Known rows, with every way that one mark hangs from another
zute(zores): [  6  -8  -9   5 -22   6   7  11  16  -4   2  11  10  10  17 -12 -16  -3
   5   3  -7   6   7  11   8   4 -11   0   5  26   4   0 -10 -13  17  -9
  -3]
ritu(kifala mavid zute(tevi zores)): [-22  -2  22 -11 -80 -17  68   8  36 -39  17   7 -41 -10  33 -32 -25  17
  -6  -2 -26   2  -7  51 -10  29  -5 -12  47   9  26 -37  29  -2 -21  24
  20]
zores(zute(ritu(kifala))): [ -8  -1   3  14 -31 -22  20  -4 -26 -24  15  23   0  -5  -1 -26   8  23
  18  -6 -11  16  -3   5  -3   8 -33   0  -3  -6   3 -18  11  11 -37 -13
 -12]
mabon(ritu): [  2 -12  -2  -6 -21  -5   1 -11 -16 -14 -14  15   8  12 -17  -4  -8   3
 -10 -22   9   7  14  -7  -3  13  16 -14  -8 -12  10  -4   5 -11   1   0
   5]
lepum(zute): [ 18   4   0   9  -1   0   8   3 -12   5  -8 -14   3   0   5  14 -18  12
 -14  -9  -6  26  -2  13   6  -5 -15 -12  -4   0   4  10  13   5 -14 -13
 -33]
mabon(ritu(kifala(lefus tevi) zute(zores))): [ -2   1  -7 -15 -41  -9  43 -18   1 -46   4  20  -5  -5   5 -41 -11  24
 -22 -23  -5  12  -1  30  -6  37  23 -32  20 -15  27 -24   6 -15 -17  -2
  -4]
zute(konizif tevi(mavid) zores): [  6  -3   2  39 -44  13   3  43  13   9  33  27   5   7  17 -18  26 -14
  -1  20 -39  15  -2  13  50  -2 -33  -2  16   7  58   6   6 -39  20  -1
   9]
tevi(mavid(lepum(kifala(nipun ritu)))): [ 13  -4   4  13 -20 -18   5  -9 -34 -19 -30   7  -9   2  -9 -12  29  24
  26 -15 -14  21  -9  18  30   8   6  -4   6 -24  34  -7  28 -15 -23  -1
  20]
nipun(mabon(tevi)): [ -7  20 -30  -1 -15   1   2   6  -7  15   9  15  -2  -9  -3 -21  -7   5
   9 -10  37   9 -10  -9  12 -12   1 -10  29 -26  25  29  30   6  14  -3
  21]
mabon(nipun(mavid) ritu(zute)): [ -1   5  -8  13 -65 -40  17  -5  -9  24 -15  34 -15   8  -6 -28 -18 -14
 -30 -34 -15   1  15  -9  -3   3   9 -25  34 -53  29 -24   5 -37  -5  13
  10]
zores(zute(konizif ritu)): [-18   5   0  29 -20 -16  10  19 -32   3  26  28  17  -2   7 -26  31  16
  10  -3 -10  19   9  -1  11   1 -46  -6 -20 -11  15  -5  -4 -11 -32 -15
 -10]
nipun(mabon mavid): [  7  18 -17  27 -38 -11   6   6 -12  30   7  28 -27  20 -11  -2 -30 -15
  -1  -7   9   7  -4 -39  26 -16 -15   3  28 -23  19  35  24 -12  -2  -4
  25]
tevi(mavid(konizif)): [ 24 -14  15  19   5  10  -4  15  -3  -1  -1  -4 -12  21 -11 -27   6   7
  16  -3 -23  14   2  11  38 -20  10  16   4 -24  23  10   2 -15 -14   7
  -8]
tevi(mavid(lepum)): [ 11 -14 -12  14 -10   2   2  14 -11   2  -3  10  -8   6  -9  -5  -2  10
   6  -6 -11  15   8  15  39 -19   3   3  -1 -17  18  -8   8  -4  -4   3
  16]
tevi(mavid): [ 26 -14   0  22  -2  -6 -10   6 -12   6   1   9 -12   9 -10  -7   6   5
   8   9 -22   7   9  -3  26 -23  -3  15   5 -20  13  -2   6 -16  -9   4
  -1]
konizif(mabon mavid(lepum)): [ 15 -10 -21  11 -45 -12  43  12 -14  -4 -21  10 -41  16  14  -5  -4   2
   8  -5  11   3   2   3  31 -11  45 -20 -16  13  15 -10 -22  -5  20  -1
   9]
zores(zute(tevi)): [  6  15   7  -1 -23 -14   6  11  12  -5  23  29  -1 -15  15   2  -2   5
  -3   2 -28  18 -13   0  17   1 -48 -12  18  -6   7   3  27  19  -7  -7
 -13]
kifala(ritu(mavid)): [ -3  15   4  -6 -19 -24  11 -15 -15 -28 -22   0   3  -1  -2   7  21  21
  16  -4   0  13  18   4  -2  11   8   1  11 -10   8  15  21  -6 -17  23
  16]
mavid(konizif(kifala mabon(ritu tevi)) lepum): [-12 -18 -26 -10 -55  21  38   9 -20 -23 -44  10   0  21  -5 -39  -8  17
  16 -60  29  11 -25  56  34  13  57 -53   1  -3  30   8 -18  10   0  -4
  19]
mabon(ritu(zute) tevi): [ -9  -4 -23 -19 -27 -22  13  -9 -14  -6  -6  16  14 -12   3 -24  -5  16
 -17 -41  10  11   5  16  -5  19  22 -39  24 -41  31 -18   8   0  -5   5
  12]
kifala(nipun(mabon(ritu) mavid) tevi): [ 18  45  -8  27 -29  -7  20 -23 -27  -2 -33  39 -48   8  -9 -25 -18  -8
   5 -20   9   7  -3 -24  21  27  -7 -34  37 -52  39  37  41  -9 -18   1
  13]
kifala(nipun(mavid(konizif) zute(ritu tevi))): [  5  30 -15  54 -29 -16  18  -9  -8  -3  -1  18 -36  13  10 -31   5 -17
  21 -22  -7  11  -1   0  51  36 -27  -6  42 -40  38  34  12 -17 -23  -9
   2]
zores(zute(ritu(kifala(nipun)) tevi)): [ -9  14   9  19 -45 -27  25  -9 -13 -35  24  29 -15 -15   7 -25  14   7
  20   2 -21  18 -17   9   6  28 -49 -10  22 -10  24 -11  32  13 -33 -11
 -12]
mavid(konizif(kifala(ritu) zute(tevi)) lepum(mabon)): [-23  -6 -29  -9 -45  20  51  -1  13 -48   8  10  12  39  -2 -17   6   9
  16 -45 -29  43 -37  76  40  43  22 -42  20   3  21   2 -13  12 -22   6
  10]
mavid(konizif(kifala(lefus ritu(zute(zores))))): [ -4  -1  -4  -6 -34  -3  31  -9  15 -37   2  -7  15  18  15 -36  12  16
  14 -21  -9  24 -17  51  19  31  24 -15   9  -2  20  24 -19 -13 -17  -3
  -8]
kifala(konizif(zute) lefus ritu tevi): [ 18  61 -36  -7  33 -15 -10 -22 -21 -34 -18  -2  38   7   1 -13  58  30
  -5  16  -8  22 -19  13  28  52   3 -17  25 -40  36  49  13  -1 -33   0
 -15]
mavid(konizif(kifala(nipun) mabon(ritu) zute(zores))): [ 16 -10 -25   8 -60   4  54  11  -6 -43 -35  23 -14  65  15 -60 -20  -1
  14 -48  -1  18 -22  54  13  43  34 -38  -1  16   9  13 -25 -24 -11  -7
 -18]
tevi(mavid(konizif(mabon zute))): [ 34  -9 -15  21  -1   0  14  30 -11 -11   0  10 -19  42  -4 -37  -1   7
   8 -15 -31  15  -6  22  39 -16  23   3   7 -11  10   5 -10 -29 -19   4
 -19]
mabon(tevi(mavid(lepum(kifala zute)))): [ 19  -6 -15  16  -2  -7   4   4 -26  16 -29  -3   9 -20   1  -9   6  38
  14 -23   2  30 -21  26  37 -16   2 -17  23 -29  44  -3  28   2 -16 -10
   0]
ritu(kifala mavid): [ -8  -4  29  -3 -32  -3  44 -10   0 -24 -24 -10 -32  -4   0 -21  -7  27
  15  -2  19  -4  -3  17 -19   2   8  10  13   1   7 -18  34  10 -28  24
  15]
nipun(zute(konizif(mabon(ritu)) tevi zores)): [ -1  12 -42  26 -63   8  20  38  -6  -4  11  43  -2  12  24 -28  17  -9
 -14 -22  -2   4  11  10  49  13 -11 -27  14   3  32  16  -9 -34  31 -18
  15]
lepum(kifala): [ -1  -8  26   2  -1 -12   3 -10 -14   0 -21  -7   1  -7  -2  -5  18  23
  15  -5  -6  -1 -31   6  -8  12  10  -4   1   4  12 -11   9 -20 -23 -13
   3]
konizif(mavid(lepum)): [  3  -8  -4   9 -26  -5  35   2   7   6 -12  -3 -20   9  14   4  -8   5
  12  -4  13  16   5   7  30   1  26  -5 -21  -2  25  -4  -7  11  19   5
  16]
mabon(nipun(zute) ritu): [  1  12 -30  12 -42 -15   5  -2 -12  15 -26  30  -1   5  -6 -35   5  -4
 -14 -37  23   2  25  -2  12  -1  11 -15  17 -49  17  -1   7 -27  21   0
  10]
mavid(lepum(mabon)): [-15 -20 -17 -10 -13  21  22  -8  -2 -12  10   7  -2   3  -8  -3  -4   9
   2 -13   0  14   2  22  11  -3   1 -20   9   5  -4 -27  -5   9 -10  -4
  13]
mabon(nipun(mavid(lepum)) ritu): [ -1   4 -15  20 -57 -19  11  -6 -16  28 -36  32  -2  10 -18 -18 -16 -13
 -15 -37  11   8  11 -12  16  -6  10 -20  21 -38  33  -9  12 -24  11  10
  20]
zute(ritu tevi(mavid) zores): [  6 -17 -17  56 -41 -15  -1  11   4 -13  42  32  -2   7   1 -13   4 -10
  24  29 -50  18  10  18  52  11 -25   7  30   9  43   1  -9 -48  -1 -11
  -1]
zores(zute): [  9   7   4  -4 -11 -13   8   8  -5  -1   5  22   4  -5  12  -8  -5  16
   1  -6 -12  17   0  -4   3  -9 -39  -4  -3  -7 -10  -3  15  18 -16 -11
 -16]
zores(zute(konizif(mavid) tevi)): [  3  17  17  21 -39 -13  25  27   6  12  25  28  -7  -7  26  -8  25   2
   0   9 -22  25 -10  -8  31  -1 -42 -11  -6 -13  38   5  18   7   3  -3
  -8]
nipun(mabon): [ -9  13 -15   0 -21   4   5   8  -3   5  16  15 -14   9  -8 -12 -14  -5
   2  -2  22   6  -1 -12   6  -9  -2   0   9 -12   7  25  23  -4   9  -4
  20]

Rows
[-35   3  -5  42 -66   5  37  14 -30 -24  20  20  -4  14   9 -66  30  -3
  29   0  21  10   2  17   2  34 -22  -2  -3  11  51  -4   4 -36 -11 -12
  16]	zute(konizif ritu(kifala(nipun(mabon))) zores)
[-25  -1  -3  -1 -41  -3  28  35  10   1  30  12   5   5  35 -33   5   0
 -22 -12 -23   5   9  30  -2  16 -11 -20  -2   3  22 -24 -18 -24  -1  -1
   8]	ritu(zute(konizif zores))
[  4  69 -24  14 -36 -15  21 -23 -36 -25 -36  33 -30  -2  -6  -9  12  -1
  18 -28   3  21  -7  -8  36  38  -5 -38  44 -49  48  47  46   8 -15   8
  34]	kifala(nipun(mabon mavid(lepum)) ritu tevi)
[-16   0   9  -2 -54 -22  49  15  43 -15  23  15 -29  -7  39 -15 -30   9
 -11   4 -34   8  13  44   6  18 -15 -17  41   5  16 -17  13 -20 -13  18
  12]	ritu(mavid zute(tevi zores))
[ 26  39  -6  19  -3 -32  12 -42 -13 -32 -14  -2  -1   5   2 -27  34   5
  18 -11  12  31  -6 -14  24  32  -6   4  38 -34  32  49  28 -21 -31   2
 -19]	kifala(lefus nipun(mavid(konizif)) ritu)
[ -3  12  22   6 -19 -16  14 -18 -21  -7 -25   3 -24  -2   0 -28  13  15
  26  -9  18   5 -32  -1 -13  23  -1  -9  14 -13  22   7  40 -20 -24 -15
  10]	lepum(kifala(nipun(mabon)))
[ -3  16  25   8 -52  11  64  -3  22 -43 -28  -5 -50   7  25 -62  -7  18
  30 -21  21   9  -7  41  14  32  -5   1  38 -11  31   9  46   7 -22  18
  10]	ritu(kifala(nipun(zute(tevi zores))) mavid(konizif))
[ 25  20 -15  27 -31 -26  39 -43  -6 -22 -28   4 -17  -1   9   4  35  26
  29  12  -2  23 -19  16  35  27  38 -21  -1 -21  36  34 -17  -4  -7   1
  -5]	konizif(kifala(lefus ritu tevi) mavid)
[ -3  -9   4  11 -28   4  55  13  27 -14 -24  -1 -14  40  21 -34 -30  24
  22 -22   0  21  -6  56  14  17  12  -4   3  13   2  15  -6 -13 -27  16
  -3]	ritu(mavid(konizif(kifala zute(zores))))
[-19  -4  28 -13 -17 -11  48  12  24 -13   4 -12 -31   7  23 -35 -20  24
  -4 -20 -13   7  13  45  -3  10  16 -10  17 -21   6 -10   5 -10 -41  26
   5]	ritu(mavid(konizif) zute)
[-17 -16  -2 -15 -22  -2  20 -25 -26 -29 -13   3  12  -3 -13  -1  29  30
  20 -23 -11  21 -19  25   4  16  15 -26  13   3  12 -29   8  -6 -29  -8
  21]	mavid(lepum(kifala(ritu) mabon))
[ -8   1   4 -11 -39   1  43 -10 -18 -32 -36 -15 -24  -2   1 -38  14  41
   7  12  50  -4 -11  24   2   6  16  -3  19  -1  21  -4  35  11 -37   9
  18]	ritu(kifala(konizif(mabon) lefus) mavid(lepum))
[-13   2   1 -19 -25 -20  41 -14   9 -36  31  -8 -15 -18  13 -35   4  22
 -19  -8   1   4 -18  28 -20  20  12  -5  23 -13   8 -32  12   1 -30   0
  -6]	ritu(kifala(lefus) zute)
[-26   0   2  25 -39 -13  14 -11  -8 -33  34   8 -10 -13 -13  -8  19  -6
  17  14 -20   1 -20  16  12  32  -5  -3  26   3  38 -13   8  -9 -16  -1
   7]	zute(ritu(kifala) tevi)
[ 14 -21 -16  -2 -37  -9  14  10  -5  -9  -6  21   9  11   6 -53 -12  20
  -1 -40 -14  26  11  31  30   7  24 -26  30 -45  51 -10   3 -21  -6   6
   4]	mabon(ritu(zute(zores)) tevi(mavid(konizif)))
[ -4  32   9  20 -26 -11  15  -2 -10  19 -45   8  -5  -5  -6 -27  18   6
  12 -31 -16  10 -25  13  31   3  18 -21  39 -38  49   8  12 -20 -10  12
  14]	mabon(nipun(mavid(konizif lepum(kifala(ritu tevi)))))
[  4  -2  -3  43 -38 -14  29   5   3 -10  13   5  -4  -1  15   6 -26  13
   6  11 -26  35  12  36  29  14 -35 -12  22  20  29  14  13 -29 -22 -12
 -29]	lepum(zute(ritu(mavid) tevi zores))
[  9  22 -23  27 -35   0  19  17   6  48 -38   6  10 -10  16 -40 -18   3
   4 -38  14  26 -16  23  42 -20  -6 -24  55 -33  56  12  15  -4  13   3
  -5]	mabon(nipun(mavid(konizif lepum(zute(zores)))) tevi)
[ 12  14 -10  22 -84 -31  44 -33 -21 -22 -37  12 -40  28  10 -10  19  -2
  43  -3  20  21 -13   1  15  34  23 -16  -6 -24  39  35  12   4   4   4
  24]	konizif(kifala(nipun(mabon) ritu) mavid)
[-39   7  -1  45 -24  -5   2  17 -15   0  48  14  10 -10  -3  -8  48 -14
   6  15 -20   6  -4   9  27  24 -20 -10   4  -3  52   4  -8 -37 -10  -3
   9]	zute(konizif ritu tevi)
[ 10   6  -8   3 -46 -15  20 -31 -33 -16 -45  15  -6  -5 -10 -36   0   9
   9 -40  35   9 -17 -10  -6  27  11 -24  36 -41  49  -8  40  12 -11   7
  13]	mabon(ritu(kifala(nipun(mavid))) tevi)
[ 11  -3 -20   4 -49 -18  10   3 -29  -2 -29  30 -17   9 -12 -31   7  -9
 -12 -17  10 -12   9  -7  -7 -14  32 -27  15 -10   7 -16  -6 -38  15   2
  -4]	konizif(mabon(nipun ritu))
[ 11  13 -39  20 -15 -23  46 -24   7 -24  -8  10  -6  27  20 -28  -3  10
   9 -18  16  25 -33  45   2  45  -4 -15   5  -2  -6  17  -2 -12 -29 -10
 -26]	konizif(kifala(lefus nipun) zute)
[ 26 -25   1  14 -19   4  24 -22 -19   4 -19  -6  13 -10  10 -18   1  45
  17 -11 -19  40 -31  30  -1  -3 -20 -33  40  12  24 -23  14 -23 -40 -35
 -40]	lepum(kifala mabon(tevi) zute(zores))
[ 10 -17 -44  14 -69 -26  58   2 -25 -30 -40  38 -24  55   2 -21 -26  17
   0 -40   4   8 -11  41  -1  23  40 -40  -7  14 -14  -5 -20 -28 -26   3
  -2]	konizif(kifala mabon(ritu(mavid)) zute)
[-13 -14   5  40 -41  13  32  -8 -30 -19  43   1  -4  -3 -13 -10  32   8
  -1   8 -33  32 -13  24  11  11 -33 -26  23   0  40 -26   8 -21 -49 -16
 -31]	lepum(mabon zute(konizif ritu(kifala) tevi))
[-15  -1   0  16 -28 -28  45 -11 -17 -28  12  19  -4 -14   5 -32   1  45
  21  -6  13  28   6  22   8   3 -31   2   3  -6   3 -13  25   6 -51  -8
  -8]	zores(zute(ritu(kifala(lefus) mavid(lepum))))
[  1 -13  -2  -4 -45 -22  10   0  -3 -20  18  26 -12   7  -7  -7 -10  -2
 -25 -19 -34  11  11  12  13  20  11 -25  18 -34  30 -19  11 -21  -9   7
  11]	mabon(ritu(zute(tevi(mavid))))
[  9   8  -7  -1 -17  24  21  -3 -25 -27 -23   4 -15  20 -13 -35  21  24
   5   3 -22   6 -31  29  20  23   4 -17  24 -30  37 -21  19  24 -40   8
  10]	ritu(kifala(konizif(zute) tevi(mavid(lepum(mabon)))))
[ -1  -2 -10  31 -33 -25   8  12 -14 -11  35  40  -3  -9  -1  -7   6  13
  16   4 -40  31   2  14  47  -2 -47  -8  14 -17  25  -5  17  -1 -26 -12
  -4]	zores(zute(ritu tevi(mavid(lepum))))
[ -7  80 -22  19 -30 -10  37  -8 -35 -29 -34  29 -36  -8  14 -40  45  22
  22 -24  26  17  19   8  32  36 -10 -30  34 -64  43  58  53  -9 -21  15
  35]	kifala(nipun(mabon zute(konizif)) ritu(mavid) tevi)
[ -6   1 -24  -3 -21   7  60  31  15 -16 -27   7 -10  24  25 -43 -30  31
  14 -39  19  23  -1  61  30   4  26 -22  18  15  11   4   1  -8 -12  15
   6]	ritu(mavid(konizif(mabon(tevi) zute(zores)) lepum))
[  1 -34   3 -11 -37  13  23 -35 -20 -34   3  14  -9  15 -28 -22   4  10
   1 -12  -3   8   1  -3 -21   6  11 -16  16  -7   1 -40   5  -5 -25   0
  -2]	lepum(mabon(ritu(kifala)))
[ -9   2 -15  71 -52 -21   1  32 -38  11  35  36 -18  -3 -10 -35  62 -19
  10  23 -35  -3   1   5  45 -15  -7 -11  27 -19  62  -9 -11 -72  -6   0
   2]	zute(konizif(mabon(nipun)) ritu tevi(mavid))
[ -5   3   8  15 -46  -1  37  20   5   6  31  32  -9  -6  21  -9  23   8
   1   3 -23  33  -8   3  36  -4 -42 -23   0 -10  34 -12  14  11  -5  -5
  -1]	zores(zute(konizif(mavid(lepum(mabon))) tevi))
[  0  14  -8  20 -51 -16  47  -3   2   2 -16  11 -44   3  19 -12   2  10
  24 -14  21  22 -18   9  46  22  14 -15   5 -21  48  14  27  -2  13 -10
  31]	konizif(mavid(lepum(kifala(nipun(mabon zute(tevi))))))
[ 11   1  29  10   7   4  25 -48 -23 -22 -27   6 -33 -13  -5 -29  34  28
  31   2 -25   3 -34  13 -15  28  -3 -34  38 -16  14 -29  16 -20 -57 -13
 -16]	lepum(kifala(nipun tevi) mabon)
[-11  20 -35  36 -23 -21   5   2 -10  22  -2  18  -6  -7   3 -36  20  -5
   7 -12  10  -2  18   7  19  -6  -5   1  22 -37  12  -1  -9 -31   7  -5
   5]	mabon(nipun(zute(ritu)))
[ 26   6  -7  35 -20 -12  46 -32   9   2 -22   3 -32  -2  16  -6   9  21
  23  18   6  13 -23  18  34  14  33 -18  -5 -14  27  24 -22  -5  -8  -5
 -13]	konizif(kifala(lefus tevi) mavid)
[ 16 -13 -20  27 -57   4  27  -5  -6   7  -2  27  -7  19  -5  14 -42  -3
 -16 -24 -27  36   1   4  43   1 -25 -31  34   1  28  -4  11  -9 -14 -13
  -3]	nipun(mavid(lepum(mabon(ritu) zute(tevi zores))))
[ -3  22 -47  21 -20   4  10  32 -28  17  -6  21  -2  -4  19 -32  34   9
  -5 -29  24  -4   6   3  35  -9   1 -20   9 -21  18  14 -10 -13  12 -14
  13]	nipun(zute(konizif(mabon(tevi))))
